What can hang from each mark
K_945: K_402 K_612 K_626
K_864: K_381 K_626 K_945
K_612: K_402
K_402: K_864 K_945
K_381: K_402 K_864
K_626: K_945

Every row comes from one small tree of marks. Brackets hold a mark, then the marks that hang from it, in the order of their numbers. Every link used is in the known rows. Which tree was each row made from?
Known rows
{K_402 {K_864 K_626} {K_945 K_612}}: [-23.9  -1.4  33.4   7.4 -15.9  34.6  24.7  49.3  40.0 -25.7  71.5   2.6
 -26.1 -60.9  -6.3  -2.1  28.5  -3.8   2.1]
{K_626 {K_945 K_612}}: [ -4.2   7.9  37.7  11.7   9.2   1.5 -12.2   1.8 -21.0   3.7  25.8  33.8
 -31.4  35.2  14.7   3.7   3.3 -25.0  43.9]
{K_864 {K_381 K_402} {K_626 K_945}}: [-21.2   5.2  25.1  63.2  41.4  41.6 -30.6  -6.7  57.6 -15.5 -17.2  35.0
  -7.1 -37.8  20.6 -21.0  -3.5  44.3  38.0]
{K_381 {K_864 K_626}}: [ -1.8  -4.7  12.5  31.6  -2.2   3.3  29.1 -21.5  38.1 -47.0  45.8  22.4
 -35.0 -38.9   0.9 -27.3 -20.5   4.5 -11.1]
{K_402 {K_864 K_381 K_626} {K_945 K_612}}: [-38.1   8.1  38.4  32.9 -19.1  55.1  37.6  73.2  64.0 -23.6  38.1  11.1
 -17.5 -74.1 -15.1 -26.1  49.3  20.9  13.1]
{K_612 {K_402 K_864 K_945}}: [  8.9  45.6 -23.1   4.6 -30.3  40.3  27.2  24.2 -22.5  18.5  31.2   2.5
  16.7 -45.5  -5.9  41.0  66.3  -4.8   4.0]
{K_864 K_381 {K_626 {K_945 K_402}}}: [-11.0 -10.9   6.9  67.1  37.6  66.5  -7.2  15.1  38.5 -34.2  -5.0   6.8
 -20.9 -43.6  -1.2   6.3  23.0  34.8  45.0]
{K_381 {K_402 {K_864 K_626} K_945}}: [-18.6  18.2  -1.4  18.8  11.1  38.2   0.3   0.3  59.3 -15.8  52.9   4.6
   0.5 -88.9   6.3  11.3   9.4  17.1  -7.3]
{K_381 K_402 {K_864 K_626 {K_945 K_612}}}: [ -8.4 -17.8  12.9  35.3  37.4  31.1  15.8 -43.8  70.7 -54.8  65.0  40.3
 -54.5 -42.4  22.0 -61.6 -29.5 -10.2  55.7]
{K_381 {K_864 K_626 K_945}}: [ -2.4 -16.3   5.0  57.9  18.5  20.0  37.9 -10.0  47.1 -61.8  51.8  29.5
 -53.0 -26.5 -10.5 -44.9 -11.6   8.3  30.4]
{K_626 {K_945 K_402}}: [ 12.7   9.0 -17.4  26.6  31.7  31.4 -15.6 -24.4 -20.8  -5.4  19.8   6.6
 -18.3   2.4   5.0  42.6  11.9 -13.3  43.2]
{K_612 {K_402 {K_864 K_381} K_945}}: [ -5.0  54.8 -18.2  28.4 -34.0  60.7  40.1  50.6   0.5  19.2  -2.6   8.9
  25.0 -57.8 -15.2  14.1  89.8  19.0  13.5]
{K_626 K_945}: [  2.1  17.8  15.8  29.0  11.5   0.0 -14.0  -5.3 -24.6   5.2   8.6  29.1
 -17.4  31.0   5.9  18.0   3.1  -4.6  26.6]
{K_864 {K_381 K_402} {K_945 K_626}}: [-49.5 -21.4 -17.6  63.1  24.4  45.9   2.4  13.0  63.5 -23.9  -8.1   2.5
   3.7   5.1  11.3 -52.0   6.3  50.4  57.3]
{K_381 {K_402 K_864 {K_945 K_626}}}: [-43.5  19.2 -22.9  21.6 -14.4  23.9   8.4   4.8  34.7  -4.8  62.9  -9.0
  13.3 -30.4  14.3  15.9  12.8  13.6  -0.6]
{K_864 K_381 {K_626 {K_945 K_402 K_612}}}: [-17.7 -22.6  28.2  50.1  35.5  70.9  -4.9  21.4  42.2 -34.1  11.4  12.5
 -33.5 -38.4   8.0 -10.4  23.0  16.2  61.9]
{K_612 {K_402 K_945}}: [ 25.6  31.5 -21.4   4.7 -21.6  44.1  -0.8   9.6 -15.9  14.9  -3.2  -2.3
  33.7 -24.8  -7.2  19.5  50.5  -9.1 -13.4]
{K_381 K_402}: [ -0.1   7.0 -13.3  -6.2  22.8   6.6 -23.0 -41.8  20.7   6.1  -3.5   5.5
  13.6 -21.9  22.2  -1.0 -19.3   0.2   8.1]
{K_945 K_612 K_626}: [-41.3 -40.4  22.5   1.5 -17.8   2.1   6.1  24.1  15.0 -20.0  39.4 -13.3
 -13.4  30.5  16.4 -25.0  -7.2   0.4  15.7]
{K_626 {K_945 {K_402 K_864} K_612}}: [-10.0  12.2   3.1   9.6  18.1  30.0  14.7  -3.7 -25.6  -1.3  69.0  16.6
 -47.8 -14.1  15.9  47.2  27.7 -29.6  78.7]
{K_864 K_626}: [-10.2 -30.0  20.0  15.1  10.4  12.8  -7.1  12.6  35.8 -28.6  12.3  -6.7
 -11.9 -31.3   1.5 -11.5 -11.4  23.8  -9.0]
{K_402 {K_864 K_381} {K_945 K_612 K_626}}: [-62.8   9.7  17.9  34.8 -43.4  41.9  47.1  77.3  39.5 -12.5  48.7  -1.3
  -5.1 -14.6 -10.0 -22.5  54.7  17.7  19.5]

Which tree is each row?
[-58.7 -36.7  13.4  25.1  -6.4  14.3  42.8  49.2  13.7 -29.9  78.6  -2.4
 -47.8  24.2   7.8 -20.2  19.4   8.6  72.8]	{K_402 {K_864 {K_945 K_612 K_626}}}
[-31.0 -10.2  56.4  26.9   9.5  10.7  10.3  28.8   7.7 -21.3  69.8  31.7
 -57.3 -18.5  17.3  10.7   9.5   1.5  53.6]	{K_402 {K_864 {K_626 {K_945 K_612}}}}
[ -7.7   6.7   6.6 -21.7 -21.2  19.2  30.6  17.0 -28.1  14.5  35.9   6.2
 -12.0 -28.4  22.5  17.9  43.2 -13.4  45.1]	{K_945 {K_612 {K_402 K_864}}}
[-23.1   6.6  20.3   3.8   8.7  41.2   1.4   7.5  62.4 -17.9  68.3   9.0
 -12.7 -82.8  15.2  -3.1   9.1  -3.4   9.5]	{K_381 {K_402 {K_864 K_626} {K_945 K_612}}}
[-25.0 -12.4   1.4  58.6   6.8  69.0  43.5  60.6  35.2 -27.7   5.0   9.8
 -18.6 -65.1  -6.7 -19.6  64.1  59.2  69.1]	{K_612 {K_402 {K_864 K_381 K_626 K_945}}}
[ -9.2   4.7  19.7  37.7   3.6  29.2   8.3  19.3 -19.5  -9.8  41.1  24.1
 -25.8 -35.4  19.9  37.7  35.9  24.7  45.9]	{K_612 {K_402 {K_864 {K_626 K_945}}}}
[-26.7  -9.1   4.7   8.8  23.3  16.6  -1.4 -13.7  48.5 -19.2  41.7   4.7
 -14.4 -74.9  25.1   7.0 -13.5  28.6  17.5]	{K_381 {K_402 {K_864 K_626}}}
[-45.5   5.0   5.6  32.1 -11.1  52.8  -3.2  23.3  68.5  -8.4  10.8  -1.6
  22.4 -16.3  12.4 -44.9  20.1  15.9   9.9]	{K_864 {K_381 {K_402 {K_945 K_612 K_626}}}}
[ -9.4   2.8 -22.5  25.1 -35.3  42.9   3.4  27.6  -6.0  -4.1  18.9 -23.3
  33.9   0.2   1.4   8.5  44.3  13.1 -15.6]	{K_612 {K_402 {K_945 K_626}}}
[-35.2 -27.1  10.4  19.4  13.0  65.5  36.3  40.1  59.6 -35.2  36.4 -11.5
 -33.1 -89.8   2.9  -7.9  34.8  23.7  54.3]	{K_945 {K_402 {K_864 K_381 K_626}} K_612}
[-39.9  26.3 -20.3  46.1 -48.6  60.9  44.6  68.7  11.5  -0.4  19.5  -9.2
  26.4 -33.0  -6.8   6.5  81.2  39.6  11.2]	{K_612 {K_402 {K_864 K_381} {K_945 K_626}}}
[ -9.5 -26.0  28.6  42.3  14.9  23.7  40.6  -3.2  49.7 -61.5  68.5  35.1
 -67.5 -20.8  -1.9 -59.4 -10.2 -10.8  46.4]	{K_381 {K_864 K_626 {K_945 K_612}}}
[-44.5  -0.9  59.2  50.4   5.2  32.3  22.5  55.3  32.3 -21.8  36.6  38.7
 -48.7 -30.3   8.0 -15.7  30.3  26.9  64.2]	{K_402 {K_864 K_381 {K_626 {K_945 K_612}}}}
[  6.7  -1.7   4.0   9.6  28.8  33.8 -12.8 -19.3 -17.9  -5.1  35.1  12.1
 -32.3   5.8  15.1  27.3  12.6 -31.8  61.3]	{K_626 {K_945 K_402 K_612}}
[-24.0  19.8  -6.2  23.7 -18.7  21.4  16.1 -37.5  46.8 -27.9  79.2  21.3
  -8.3  -8.7  18.6 -35.7 -10.5 -29.4  -1.8]	{K_381 {K_402 {K_945 K_612 K_626}} K_864}
[-14.9  22.9   0.9  43.7 -23.0  75.5  35.6  63.1  36.1 -11.4   7.7   3.5
  15.0 -91.8 -12.3   1.5  77.8  42.5   5.4]	{K_612 {K_402 {K_864 K_381 K_626} K_945}}
[-25.9 -36.0   7.1  -2.1 -24.7  25.3   6.5  21.1 -10.7  -8.8  25.0 -18.2
   3.3  18.1  28.2 -11.4  19.2   3.1  25.7]	{K_945 {K_612 K_402} K_626}
[-46.4 -36.7 -12.2  -3.3  -7.9  29.8  31.6  18.8   9.2 -24.8  81.4 -32.6
 -29.9 -19.2  19.1  20.3  17.4  -3.4  50.2]	{K_945 {K_402 K_864} K_612 K_626}
[-19.8  49.8  -3.3  33.5 -26.3  39.7  41.4  54.2  25.0   7.4  11.6  11.9
   8.8 -44.3 -25.4   2.9  60.9  16.7   3.9]	{K_402 {K_864 K_381} K_945}
[ 12.4  12.0  23.6   7.9   0.8  23.1 -12.7  -2.9 -44.6  15.0  10.9  30.4
 -12.7  23.4  25.1  14.4  31.8 -20.8  55.3]	{K_626 {K_945 {K_612 K_402}}}
[-11.5 -12.7   5.0   9.1  -7.6  29.2  21.1  24.3   4.4 -13.9  30.7  -5.2
  -9.0 -65.3  14.7  21.2  33.9  30.4  19.5]	{K_612 {K_402 {K_864 K_626}}}
[-25.2  -8.3  15.0   6.3   7.5  14.6  40.5  32.2   3.3 -11.7  57.9  17.8
 -47.9  -2.2  -0.7 -11.4  24.6 -11.6  74.0]	{K_402 {K_864 {K_945 K_612}}}
[-11.4  -9.9  47.2  47.2   6.9  59.4  -4.6  37.7  14.7 -12.9 -11.8  31.4
 -15.2 -21.8  18.6 -20.5  42.9  26.1  57.6]	{K_864 K_381 {K_626 {K_945 {K_612 K_402}}}}
[-16.3 -24.2  26.5  -9.2 -10.6  33.1  24.3  30.1   7.1 -16.5  47.1   0.5
 -23.5 -60.8  22.6   5.4  32.9  10.5  36.9]	{K_945 {K_612 {K_402 {K_864 K_626}}}}
